Each row was made from one path, in order. Every step used is in the known rows, and no mark comes twice. Write each row's path.
In the rows, zero is written as 128.
Known rows:
kini/ninu/biluk/kire/bina/sebole: [134 107 116  94 146 160 129  68 127 183 145 100 159 151 172 146 122 100
 126 146 121 141  71 111 110 175 200 103 136 121 186 110  49 155 150 124
 110  72 125  79 191 129 148 182]
fidu/biluk/ninu: [134 135 144 129 144 159 203  99 119 173 140 119 166 159 152 116 123 105
 119 126 150 149 113  94 113 141 123 115 171  73 132  88  89 149 135 134
 104 119 115  53 155 134 154 158]
vorer/ninu/bina/fidu/biluk/sebole/kini: [ 98 126 156 111 150 126 175  71  80 157 140 153 163 155 168 134 104 126
 105 169 152 151 109 122  91 114 134 187 193  58 132 102  63 146 106 169
 135 102  94  51 129 127 168 121]
fegu/kini/ninu/vorer/kipum/zuli/kuran: [149  77 131 123  93 195 136  63 158 127  95  73 146 167 172 114 142 127
 136 100 108 154 126 127 137 134 182  88 140 106 118  97 110 147 142 106
 103 125 116  93 139 157 176 151]
sebole/kini/ninu/biluk: [153 110 126 108 138 133 107  88 153 148 144 111 138 148 176 141 132 148
  96 124 109 161 121 138 128 129 152 143 112 103 137  88  69 120 133 136
 146 139  84  63 163 139 195 138]
vorer/ninu/bina/fidu: [ 95 115 146 128 121 145 184  56  91 168 127 141 164 145 182 127 114 108
  91 157 145 165 128 121 104 126 163 197 220  65 146 114  61 148 110 179
 135  95 111  85 142 136 148 114]
fidu/biluk/sebole/kini/ninu: [125 134 123 110 151 156 146 101 117 142 143 139 139 183 153 139 124 126
 142 146 160 155  85 109 107 128 111 111 127  73 114  93  87 139 132 132
 126 119 105  27 143 111 177 167]
sebole/biluk/kire/kini/ninu/vorer: [162  82 153 122 140 103 137  92 150 155 153 126 199 166 162 139 132 127
  97  95 109 134 146 131 164 124 181  85 144 119 143 122  55 125 139 127
 116 119 137 103 171 137 146 155]
fegu/kini/ninu/bina: [153  75 104  97  87 181 139  51 136 169 114 112 162 148 188 105 135  87
 108 117 121 196 120 121 127 155 184 137 168 128 147  69  83 164 155  99
 136 149 115  91 158 136 170 150]
fidu/kini/sebole/biluk: [128 113 139 120 134 157 117  95 157 180  79  93 123 157 176 112 135 111
 108 158 132 211 162 127 138 138 163  73 113  97 142 115 142 140 151 130
 134 129 113  98 137 135 178 170]
bina/fidu/kini: [ 98 135 154 134 142 184 144  45 163 192  83 132 118 135 184 103 130 136
 129 159 111 187 163  88 128 143 139 116 203  82 141 138 115 124 118 127
 131  99  90 119 150 134 187 158]
fidu/kini/sebole: [111 116 119 124 132 181 115  88 160 176  62  85 100 166 177 109 136 114
 128 162 122 211 149 116 120 148 147  91 123  95 135 125 142 152 154 119
 139 114 101  94 136 143 187 173]
kini/ninu: [121 104  99 123 109 196 133  75 127 147 131 106 137 175 191 132 137  99
 114 120 136 176 101 110 129 148 158 143 159  91 134 111  79 149 145 150
 130 119 131  71 175 122 141 148]
biluk/fidu: [104 112 127 145 107 145 155  80 122 146 124 122 114 155 173 121 100 139
 139 118 114 181 126 121 115 115 152 133 200 108 138  97 116 145 126 129
 121 109 123  84 152 138 125 156]
kini/sebole: [113 102 111 121 103 169 113 114 133 135  89  98 117 163 152 120 138 130
 128 150 122 192 102 141 137 139 155 127 139  93 132 121 145 146 146 143
 153 117 119  73 115 139 152 160]
kini/ninu/biluk/kire: [133  93 111 109 144 158 139  85 135 160 152 116 183 170 183 140 123 123
 119 110 118 164  99 113 103 182 176 116 130 125 163 109  49 130 141 128
 103  80 116  76 195 146 126 177]
kire/kini/ninu: [125 104  85 123 111 173 120  73 144 160 108 113 138 163 205 115 153 117
 100 134 105 152 124 115 166 134 147 124 125  90 120 125  36 156 167 118
 141 137 117  88 165 120 174 155]
bina/ninu: [122 134 146 150 125 145 160  73 160 186  91 125 145 153 159 128 140 108
 110 120 129 158 106 120 149 139 126 135 179  73 138 108  85 147 143 163
 119 105 113  85 173 105 175 127]
fegu/kini/ninu: [146  79  98 103  91 185 129  65 157 150 104  90 145 142 192 101 148 102
 116 103 108 179 122 123 141 155 177 125 163 125 135  87 104 155 164 105
 131 148 118  87 157 128 163 146]
ninu/bina: [148 111 126 130  94 150 178  59 105 187 130 163 167 169 145 134 120  86
  94 151 158 213 122 119 118 138 160 153 185  99 152  85  73 148 113 134
 157 120 110  99 154 149 175 152]
fegu/kini/ninu/biluk: [152  85 104  91 105 175 131  73 164 160 107  95 173 133 188 111 140 111
 115 102  99 170 123 130 132 176 193 107 130 132 163  75  85 145 166  98
 115 138 103  89 161 151 165 161]
vorer/kipum: [136 125 115 145 111 185 176  99 170 162 111 108 124 137 133 118 133 106
 120 136 130 187 119 110 137 107 151 124 157  94 126 162 143 145 102 147
 111 135 117 107 142 131 175 184]
fidu/kini: [129 126 123 139 132 170 149  62 164 193  83 107 116 166 174 117 132  98
 112 144 135 207 164  99 125 148 142  94 150  99 134 121 111 142 143 116
 133 111  98 111 160 141 204 162]
kini/sebole/biluk/ninu/vorer/kipum/zuli: [144 111 167 136 141 151 149 145 133 137 116  79 154 162 145 116 136 157
 117 122 123 153 106 149 150  95 170 109 130  88 145 107 146 145 127 154
 115 150 119  65 116 149 135 171]
fegu/kini/sebole: [142  75 106 101  86 167 116  94 164 142  69  83 131 133 158  88 146 124
 128 128  95 190 124 148 146 146 178 112 149 126 135  97 156 155 169  99
 152 144 107  86 108 142 175 153]
fegu/kini: [159  86 112 114  86 157 149  71 169 158  91 105 150 132 156  99 144 107
 112 111 108 187 139 130 150 145 172 116 175 127 136  91 125 145 155  98
 143 143 103 103 135 142 189 144]
sebole/biluk/ninu/bina/fidu: [155 116 179 141 133 114 199  86  95 192 166 138 197 135 162 120 120 109
  69 130 140 179 128 126 155 114 167 143 200 101 168  76  91 126 118 146
 137 150 118  94 164 128 124 144]
bina/sebole/kini: [137 109 157 107 126 120 110  96 144 172 121 105  69 139 138 136 144 123
 125 173 124 143  91 144 147 111 144 132 147  76 128 114 120 144 127 127
 189 125  89  96 123 119 225 124]
kire/biluk/ninu/bina/fidu/kini: [150 114 134 147 156 153 188  61 120 171 121 110 155 164 169 108 128 125
 110 137 131 167 127  86 124 130 156 120 184 102 184  80  90 185 107 128
  92 129  85  91 190 105 181 145]
bina/ninu/vorer/kipum/zuli/kuran: [128 138 184 168 127 157 170  72 166 161  77 106 144 179 133 142 138 137
 133 109 126 125 113 126 145 111 134  91 158  57 125 121  96 144 116 168
  84  84 113  94 150 139 193 136]
kuran/zuli: [138 140 121 148 126 157 152  84 143 161 155 124 170 186 175 116 114 123
 127 123 167 178 123 156 159 122 148 119 161  86  99 101  98 127 120 154
 122 143 116  99 144 180 156 139]
fidu/biluk: [129 133 137 117 124 169 178  82 136 168 121 155 164 157 147 129 120 107
 128 141 162 163 133  97 111 143 136  95 155  66 122 102  85 136 124 149
 111 104 121  71 139 136 179 164]
kipum/zuli/kuran: [146  93 136 172  96 163 165  57  95 138 117 134 147 191 179 124 130 149
 105 164 174 207 131 126 139 128 140  91 142  69  98  91  68 110 121 150
 166  61 110  99 129 127 167 140]
ninu/vorer/kipum: [138 135 150 137 115 177 170 106 182 139  94 100 133 174  94 145 131 119
 142  91 110 130 124 125 133 110 168 111 171  84 140 149 140 144 102 142
  90 128 110  99 138 185 194 162]
sebole/kini/ninu: [145 102 120 120 124 144 105  80 147 136 143 104 112 155 180 133 135 138
  97 126 116 169 121 132 136 108 137 159 141  96 112 101  89 132 131 143
 159 149 101  61 157 120 195 123]
fegu/kini/ninu/vorer/kipum/zuli: [152  91 130 111 109 204 138  76 177 139  92  90 150 158 177 106 146 131
 138  90 102 146 125 121 133 130 184 112 156 107 132  99 103 159 137 108
 100 147 105  85 142 158 186 163]
sebole/biluk/fidu: [136 109 159 137 113 112 163  92 118 153 150 137 160 142 170 131 106 128
 104 116 132 180 144 138 146 102 178 105 176 108 148  86 112 121 124 148
 122 135 137  95 152 126 114 152]
fidu/biluk/kire: [139 103 146 118 147 140 179  83 139 166 146 155 180 164 143 122 108 117
 135 134 150 165 133  88  90 155 135  90 172  97 122 118  78 137 111 131
 105  72 128  76 156 132 163 175]
ninu/biluk: [146 125 123 119 123 144 164  96 147 171 114 136 182 151 139 143 126 125
 108 126 127 173 123 131 127 171 175 105 127 103 171  92  78 114 135 132
 126  97  87  97 158 169 170 170]
bina/fidu/kini/ninu/biluk/sebole: [ 83 143 137 119 164 194 131  58 142 183  96 124 135 156 201 118 130 140
 147 155 109 176 117  89 114 170 144 107 163  89 162 125  92 124 138 117
 113  92  84  90 174 135 158 183]
kuran/zuli/kipum: [154 149 127 167 141 167 134  83 122 141 150 129 162 175 149 128 105 106
 129 131 147 190 129 165 151 111 140 104 158 108 102 139  78  98 100 146
 126 124 125  85 145 189 161 139]

Write each row's path:
[127 125 163 131 154 161 140 118 170 176  83  56 121 163 152 113 136 120
 120 128 109 172 146 125 135 116 163  74 117  95 153 126 166 151 144 123
  95 149 110  92 143 157 171 183]  fidu/kini/sebole/biluk/ninu/vorer/kipum
[ 85 112 133 132 129 161 121  83 137 162  83  90  82 165 197 103 105 145
 156 144 102 201 144 115  98 124 150 101 156 108 140 106 146 159 143 110
 118 108 113  84 142 140 140 174]  biluk/fidu/kini/sebole
[ 97 121 135 147 128 156 149  64 142 172 100 108  94 161 194 112 102 131
 143 131 111 196 157 103 103 123 145 104 179 109 142 100 121 151 133 110
 112 106 112  98 161 139 152 168]  biluk/fidu/kini
[156  90 162 106 121  99 154  76 103 216 146 159 164 151 151 136 125  88
  96 176 148 170 108 128 144 131 177 109 153 103 162  99  54 156 121 112
 172 114 117 125 148 124 183 162]  ninu/bina/sebole/biluk/kire/kini
[182 104 148 135 130 102 167  63 134 172 156 134 199 132 135 134 113  96
  74 134 144 182 135 126 156 114 199  89 180 136 166 118  89 126 128 143
 127 101 150 102 170 110 144 165]  sebole/biluk/kire/bina
[138  78 115 126 140 136 128  80 158 146 132 111 162 185 172 123 136 137
 125  99  84 130 126 110 137 146 153 114 161 120 128 143  44 149 148 103
 119  87 122  92 174 146 160 161]  biluk/kire/kini/ninu/vorer
[119 114 127 119 110 190 129  83 141 129 121  97 140 200 156 155 136 109
 135  83 120 131 103 120 128 145 173 133 168  82 144 104  83 149 139 148
 105 115 125  66 172 168 153 140]  kini/ninu/vorer
[134 112 148 124 142 146 143  94 127 198  98  87 138 163 179 108 128 103
  94 159 138 216 147 124 130 135 158  96 124 106 159  90 126 154 152 118
 136 142 109  90 147 137 162 172]  fidu/kini/sebole/biluk/ninu/bina
[145  91 123 105 100 196 135  81 185 141  93  74 143 150 158 114 145 109
 138  77  90 144 122 126 135 138 190 113 160 119 137 110 127 160 146 105
  94 157 116  90 149 163 180 160]  fegu/kini/ninu/vorer/kipum
[124  75 121 124 141 141 134  51 131 178 141 146 171 160 198 106 126 139
 111 143  92 164 127  94 124 147 147 137 182 124 133 140  27 149 129 103
 138  86 116 101 178 123 152 169]  biluk/kire/kini/ninu/bina/fidu
[ 97 130 191 127 164 163 132  85 155 175  81  91 130 146 168 106 134 154
 132 140  90 151 149 116 137 131 154 103 184  83 159 124 144 127 132 131
 114 121  94  97 139 155 162 155]  bina/fidu/kini/sebole/biluk/ninu/vorer
[ 83 124 152 123 144 189 116  64 160 180  66 113 107 138 184  97 134 147
 141 174 101 191 149 102 124 146 142 110 180  83 142 142 141 133 126 130
 135 102  93 105 132 136 178 165]  bina/fidu/kini/sebole
[111 121 152 137 149 160 174  75 104 201 116  99 139 155 178  95 127 121
 107 157 111 192 114 105 117 136 135 160 199  99 166  90 113 161 133 114
 139 129  90  78 153 141 146 158]  biluk/ninu/bina/fidu/kini/sebole
[119 120 124 116 135 131 177  99 124 149 120 106 179 147 168 145 120 115
  92 128 137 146 124 141 109 152 179 152 141  79 157 112  59 134 143 172
 112  87 102  79 150 154 148 127]  vorer/ninu/biluk
[125 140 149 110 132 153 126  35 119 207 117  89 100 127 170 138 115  76
 115 183 140 152 100 114 146 105 214  77 160 103 189 103  98 176 160 128
 117 113 147  93 168  93 171 170]  kire/bina/sebole/biluk/fidu/kini/ninu
[119 125 135 123 127 134 161  93 131 161 122 132 160 145 162 137 101 148
 133 119 108 167 123 131 106 152 178 103 146 117 176  81  85 125 130 121
 104  92  95  88 160 170 136 178]  ninu/biluk/fidu
[114 169 133 124 138 180 166  29 118 179 105 149 152 130 127 126 112 112
 130 182 143 152  92  88 134 120 165 102 211  84 170 123  95 146 133 139
 112  91 126  62 142 109 180 180]  kire/bina/fidu/biluk/sebole
[115 126 154 128 125 166 162  29 122 215 103 169 150 150 172 115 116 109
 108 173 139 214 154  92 108 142 148 141 205  91 160 104  82 139 104 123
 147 106  89 120 157 145 193 163]  ninu/bina/fidu/kini
[116 122 132 124 139 196 125  62 169 172  87  86 117 196 183 137 135  98
 134 109 122 162 148  99 114 154 157  95 146  86 143 113  91 153 150 121
 101 116 108  91 181 162 192 158]  fidu/kini/ninu/vorer
[122 101 102 104 110 165 119  66 118 193 115 126 128 167 198 123 149  99
 109 170 122 150 100 115 154 140 158 129 126  85 140 109  22 175 162 108
 159 133 113  99 161 119 190 160]  kire/kini/ninu/bina/sebole
[139  83 157 100 140 115 120  95 128 188 149 112 134 144 174 134 144 104
 118 158 127 134  90 129 161 135 177  88 134  96 148 129  71 148 145 120
 153 107 136 113 157  99 156 159]  bina/sebole/biluk/kire/kini/ninu
[131 114 172 108 145 159 101 101 153 160 124  91  68 158 155 139 144 144
 145 159 123 111  78 132 132  94 152 126 132  61 123 118 103 159 105 137
 148 130  90  80 128 134 226 144]  bina/sebole/kini/ninu/vorer/kipum/zuli
[164  73 138 100  98 131 144 102 131 164 105  87 170 131 161  88 139 114
  96 123 105 196 124 155 152 132 190 115 149 134 159  63 143 156 163  99
 149 173 113  84 121 138 148 153]  fegu/kini/sebole/biluk/ninu/bina
[121 125 119 116 155 107 161 115 115 131 130 102 161 162 160 150 120 132
 101 134 131 143  94 152 115 133 154 160 125  82 149 107  71 128 146 158
 130  94  82  51 140 143 155 128]  vorer/ninu/biluk/sebole/kini
[137 101 112 116 110 131 104 110 146 155  90 115 149 146 173 110 155 140
  95 152 104 160 139 153 189 116 164  92 101  96 128 124  88 142 167 126
 158 150 118  94 117 125 173 162]  kire/kini/sebole/biluk
[162 102 116 139 128 130 165  43 139 169 135 119 160 146 130 126 110  99
 102 141 125 181 115 102 127 130 177 113 204 142 160 138  87 151 132 122
 130  67 138  90 175 117 165 167]  biluk/kire/bina
[146  88 164 107 138  99 131 100 135 191 140 121 136 137 151 129 141 111
 116 164 129 138 103 135 169 131 172  82 141  99 145 130  85 139 140 115
 161 103 126 123 141 107 170 156]  bina/sebole/biluk/kire/kini
[113  99 147 101 114 156 134  71  82 187 162 126 137 167 195 144 114  90
 123 153 153 175  79 122 113 129 185 136 158  94 166  71  65 168 126 140
 134 126 140  83 169 116 125 157]  kini/ninu/bina/sebole/biluk/fidu
[169  76 138 121 129 100 149  76 122 180 169 148 210 155 182 128 125 110
  73 128 131 179 144 124 156 128 175 104 142 127 147 110  37 134 133 125
 136 122 136 105 177 115 140 166]  sebole/biluk/kire/kini/ninu/bina
[124 141 174 143 129 143 155  77 175 169  77 115 147 177 126 148 143 119
 129  85 114 112 111 131 146 132 140 120 189  66 150 103  90 153 138 159
  96 101 110  82 166 148 190 118]  bina/ninu/vorer
[164 105 167 132 139 105 164  51 136 178 155 146 196 119 144 125 113 115
  83 140 128 174 139 118 155 114 195  98 204 129 169 127  93 116 114 145
 126  98 143 107 167 108 143 162]  sebole/biluk/kire/bina/fidu
[118 123  92 113 134 181 139 101 113 149 136 112 167 186 176 152 133 113
 135 121 135 166  60 122 119 179 163 118 111 102 166  93  65 135 158 127
 117 100 109  55 179 139 126 183]  kini/ninu/biluk/sebole
[137 103 140 127 125 132 141 136 116 147 126  77 153 149 157 113 140 127
  97 132 124 179 101 154 157 119 166 119 137 100 152  96 146 141 155 148
 139 148 129  66 130 126 115 154]  kini/sebole/biluk/ninu
[142 108 139 121 151 142 120  69 158 185  89  88 134 146 165 115 122 105
 104 167 127 207 154 118 132 132 182  63 127 124 159 128 132 150 153 118
 122 104 128  96 150 123 176 186]  fidu/kini/sebole/biluk/kire/bina
[135  99 137 113 106 140 120 123 130 141 111 107 151 151 150 126 135 127
 104 145 136 190 118 158 157 125 177 104 125  95 142 109 145 130 142 157
 148 136 134  82 119 128 136 157]  kini/sebole/biluk
[115 100 116 135 140 160 130  82 144 126  89  92 104 176 181 112 114 157
 157 139 118 176 140 107 111 120 172  73 137 109 162  96 135 191 115 125
  77 115 108  84 163 105 168 165]  kire/biluk/fidu/kini/sebole
[135 110 132 109 140 126 105  88 144 143 149 109 126 147 187 136 113 163
 113 120  96 156 121 139 116 115 155 144 124 111 139  79  77 128 131 131
 132 137  88  59 164 143 174 141]  sebole/kini/ninu/biluk/fidu
[128  97 129 107 149 137 144  96 147 162 117 143 170 158 157 106 121 141
 138 152 122 149 135  99 112 150 134  76 132  95 115 132  69 149 134 114
 117  85 125  74 134 130 175 186]  fidu/biluk/kire/kini/sebole
[113  99 143 120 111 134 117 122 117 133 117 106 132 150 168 121 115 147
 124 139 119 190 116 155 140 109 179 103 138 106 146  97 151 137 139 151
 131 134 141  74 118 130 108 164]  kini/sebole/biluk/fidu
[119 122 128 125 116 206 141  94 161 136 118  83 130 184 148 144 135 108
 143  89 115 132 101 114 122 127 174 127 156  84 140 134 107 154 121 151
  82 131 130  77 165 163 157 163]  kini/ninu/vorer/kipum
[156 147 167 118 130 127 161  67 123 190 123  81 132 135 104 149 131  74
 104 151 135 112  79 136 172  99 212  94 184  93 199  99 108 169 154 136
 126 121 135  85 151 125 184 148]  kire/bina/sebole/biluk/ninu/vorer
[143 122 109 139 132 125 135 109 124 129 127 118 110 181 133 137 134 138
 125 139 136 181  79 142 146 110 111 141 144 100 125 108 124 122 138 118
 175 128  83  52 133 118 181 146]  biluk/sebole/kini
[149  78 109 136 133 117 146  77 155 163 126 130 160 161 165 108 134 136
 110 127  96 166 139 111 144 139 141 114 164 128 123 149  58 138 142  98
 147  87 114 108 162 128 171 162]  biluk/kire/kini
[126 101 113 136 138 166 147  52 120 148 118 116 128 184 204 126 105 130
 140 132 135 181 137  88  98 125 175  91 150 110 172  74  82 198 107 129
  69 116 113  85 196 104 164 161]  kire/biluk/fidu/kini/ninu/bina
[118 104 122 101 109 183 133  66  93 189 141 123 125 176 183 143 130  74
 119 163 155 176  70 112 112 152 171 150 156  84 155  87  60 173 134 137
 149 115 128  81 168 124 155 155]  kini/ninu/bina/sebole
[164 102 106 154 139 147 188  95 129 127 129  85 150 171 153 117 140 130
 110 109 132 150 105 106 144 125 156 120 163 102 167  86 107 181 120 142
  92 134 103  72 184 101 163 135]  kire/biluk/ninu
[125 110 131 132 156 162 142  14 148 187 122 117 148 138 175 112 110 116
 118 156 107 179 128  78 114 142 172 111 214 134 165 151  81 152 130 116
 111  63 130  94 190 111 165 178]  biluk/kire/bina/fidu/kini/ninu
[144 119 161 175 131 159 204 104 126 138 124  59 137 187 130 124 133 138
 121  97 114 133 104 122 138 105 141 117 168  82 129 110 119 142 123 132
 103 111 104  80 146 171 152 145]  biluk/ninu/vorer/kipum/zuli/kuran
[ 84 130 146 116 142 149 192  69  73 162 133 155 174 163 172 133 107 107
 113 165 162 158 103 111  90 132 144 178 203  53 143 110  58 152 114 173
 120  85 110  57 134 126 141 132]  vorer/ninu/bina/fidu/biluk/sebole
[122 110 136 144 111 207 145  75 134 124 120  88 135 201 165 146 132 129
 140 107 133 144 106 118 122 122 169 102 138  71 119 127  90 140 115 154
  95 100 130  82 156 156 156 158]  kini/ninu/vorer/kipum/zuli/kuran
[142 129 172 106 155 126 187  94 102 200 153 131 143 152 142 122 118 104
 114 162 154 143  97 103 102 125 123 132 161  70 142  66  78 161 121 123
 134 131  98  55 145 130 193 148]  fidu/biluk/ninu/bina/sebole/kini
[143 120 163 159 110 178 172  90 155 126  96 106 138 192 114 144 131 143
 141 112 132 141 128 127 131 102 162  85 151  69 116 133 121 127  94 145
 102  93 108 102 127 179 190 159]  ninu/vorer/kipum/zuli/kuran
[115 167 140 128 148 148 135  37 159 210  61  95 136 125 156 126 109 116
 118 161 106 157 111 119 128 132 185  80 147 110 202  94  89 177 172 133
  84  88 116  73 171 118 185 178]  kire/bina/ninu/biluk/fidu/kini/sebole
[125 119 106 124 119 185 124  87 172 150  95  95 134 173 171 126 153 125
 124 106  88 115 124 115 162 120 159 111 125  83 125 147  59 164 150 118
 104 143 116  95 158 152 191 167]  kire/kini/ninu/vorer/kipum
[123 149 174 150 134 156 167  89 195 173  75 104 139 162 115 140 142 118
 135  90 109 116 109 123 142 116 141 117 178  68 145 134 116 159 120 164
  72 114 111  89 160 144 196 141]  bina/ninu/vorer/kipum
